Each row comes from the steps of one walk. Every step used is in the known rows, and no mark comes twice. Write the walk behind each row, first mark first.
(in the rows, 128 means zero)
Known rows:
Y-W-C-X-G: [114 152 122 115 179 145 178  90 101 192 232 114 154 126 116  92 124 217
 141  91 148  98 195 111 193]
W-C-D-Y: [126 121 132 132 129 147 163 147 123 101 161 109 136 123 121  73 128 174
 153 130 160 104 115 120 129]
F-W: [132 103 129  99 133 124 142 143 114 123 108 147 119 133 129 141 117 127
 133 132 121  92 118 131 148]
Y-W: [124 141 114 125 132 141 122  97 121 178 127 122 134 125 112 101 126 153
 104 117 128 116 134 115 138]
F-W-C: [129 113 120 111 141 127 163 146  93  99 140 126 139 125 146 133 120 141
 125 109 140  81 120 134 163]
W-C-X: [120 118 118 156 161 136 153 129 103 125 192 122 138 123 145 111 135 173
 128  86 128  92 159 131 170]
L-J-D-Y-W-C-X: [107 133 103 205 148 185 179  68 135 181 179  83 120 116 123  98 113 184
 144  75 129 129 113 115 165]
D-F-W-C-X: [116  86 120 141 168 141 169 167 129 148 162 148 133 137 134 120 124 164
 143  91 112  77 169 144 197]
G-L-J: [129 144 138 122 104 143 143 135 165 115  93 134 128 156 166 134  98 118
 140 165 108 177 118 115 131]
J-W-C-X: [114 124 124 123 159 141 161 142 131 129 126 115 134 121 131 128 127 165
  92  97 130  73 163 138 179]
C-W: [124 109 135 142 140 135 112 136 102 169 149 126 116 126 121 139 142 136
  94 119 110 114 139 140 119]
J-W-C-X-G-L: [111 150 154  45 167 135 204 150 162 145 160 137 152 152 127 143 112 197
 138 148 147 120 206 119 207]
L-J-D: [120 127 134 181 116 162 146 127 158 125 113 101 123 137 144 134 101 101
 149 124 113 182 108 132 151]
G-X-C: [145 113 140 133 134 103 155 158 127 153 179 127 127 127 117 164 105 137
 176 116 154 141 142 133 107]
W-C-X-G: [118 140 136 117 173 132 183 123 106 138 235 123 150 130 132 119 127 190
 167 103 144 113 190 124 183]
W-C-D: [127 115 137 133 135 146 147 169 118  89 165 118 156 136 144  67 118 158
 134 123 147 107 148 124 167]
G-L-J-D-Y: [119 138 139 140 105 162 170 116 194 136 105 119 111 149 131 145 100 129
 177 168 125 205  93 115 126]
X-C-D-F-W: [134  64 152  92 142 139 150 217 122 146 121 141 140 156 106  82  83 135
 175 156 127 103 150 148 165]
X-C-D-F: [131  90 152 119 135 143 135 202 135 155 144 123 149 152 103  68  94 138
 169 155 135 140 160 145 147]
D-Y-W: [122 145 109 125 126 140 136  72 129 190 124 113 112 113  89 108 135 168
 121 121 141 112 103 110  99]
J-W-C-D-F: [114 113 145 113 136 157 158 207 186 124  90 116 155 147 117  73 115 147
 106 135 144 111 171 142 184]
J-D-F-W-C: [114  94 129 135 148 154 176 175 156 141 149 125 146 141 121 128 116 131
 150 113 141 134 143 149 205]
Y-D: [127 132 121 165 100 132 134 131 126 156 107 117 129 125 126  42 116 140
 145 101 151 120 120 136 120]
Y-W-C-X: [116 129 105 152 166 150 146  95  98 175 192 117 145 119 128  86 132 198
 102  72 131  79 167 116 178]
F-W-C-X-G-L: [122 121 148  50 172 127 207 152 121 131 206 164 149 157 143 137 107 202
 177 147 138 102 194 112 218]

Which walk is each row?
[120 107 140 142 138 152 150 195 157 120 155 125 158 148 132  58 119 153
 140 128 140 131 169 135 174] => W-C-D-F
[140  82 161 139 137 124 157 220 176 167 171 144 138 156 104 105  92 148
 201 135 150 156 182 136 141] => G-X-C-D-F
[131 116 129 104 132 148 142 121  95 184 151 102 132 125  78  54 100 183
 153 143 158 101 115 119 109] => X-C-D-Y-W
[131  91 138 105 139 144 159 187 101  82 143 136 147 141 146  79 107 157
 142 126 140  72 139 126 187] => F-W-C-D
[120 134 156  68 161 128 171 134 153 159 192 166 139 162 125 134 114 192
 182 161 125 151 205 107 183] => C-X-G-L
[112 155 104 184 121 178 176  70 140 166 149  66 128 112 124 105 110 154
 134  96 148 154  84 120 136] => L-J-D-Y-W-C
[145  96 152 127 128 117 168 176 143 141 178 129 113 131  95 121 101 170
 212 136 169 131 130 119  94] => G-X-C-D-Y
[120 155  98 130 133 145 161  72 109 170 162  93 131 105 107  98 139 183
 114  99 161  98 102 116 114] => D-Y-W-C
[129  97 132 101 134 142 176 164 109  93 142 128 128 129 124  88 117 172
 163 131 152  67 104 121 146] => F-W-C-D-Y
[121 171 161  52 116 141 185 144 196 142  69 124 132 162 140 161  82 127
 145 192 127 178 150 117 154] => X-G-L-J-W
[124 125 127 123 126 156 133 112 137 171 127 123 122 130  89  53 122 185
 140 136 140 104 121 104 123] => C-D-Y-W
[117 121 126 140 141 167 142 161 151 170 154 118 165 146 115  29 116 179
 119 116 143 118 175 122 187] => Y-W-C-D-F
[114 112 151  63 175 135 208 177 161 158 200 173 148 169 131 131 108 195
 187 147 132 125 217 124 227] => D-F-W-C-X-G-L
[113 140 133 118 137 154 176 148 168 118  93 121 135 149 169 135  97 155
 106 131 108 122 154 125 182] => G-L-J-W-C-X
[121 134 141 135 117 166 162 178 153  83  69  89 141 140 158  88  91 126
 107 130 128 113 126 131 165] => L-J-W-C-D
[119 161 170  58 123 158 203 185 184  98 103 114 158 170 157  99  74 160
 150 186 147 159 171 111 192] => X-G-L-J-W-C-D
[122 106 123 118 140 135 166 169 132 132 133 132 139 136 134 125 121 134
 133 114 134 102 141 144 170] => D-F-W-C
[116 149 125 136 108 175 165  82 188 185 105 114 117 146 115 118  99 155
 154 157 128 194 100 102 136] => G-L-J-D-Y-W
[118 155 145 112 151 145 201 131 144 128 201 130 149 157 169 129  95 181
 177 139 125 163 180 110 189] => W-C-X-G-L-J
[113 144 108 150 137 164 171  76 129 176 177  85 137 110  94 103 133 179
 127  97 168 130 108 120 147] => J-D-Y-W-C
[121 150 105 132 139 146 145  98 103 156 165 102 153 117 129  95 129 167
  95  94 151 103 136 120 154] => Y-W-C
[113 157 139 121 155 150 196 128 142 137 137  93 134 131 147 143  99 159
 137 110 126 117 167 129 182] => L-J-W-C-X-G
[122 145 154 106 143 142 175 129 164 147 165 149 128 166 153 136  92 165
 188 159 104 174 180 106 172] => C-X-G-L-J
[114 107 139 103 180 134 198 163 132 166 207 147 139 144 121 127 115 185
 179 111 132  99 197 135 211] => D-F-W-C-X-G
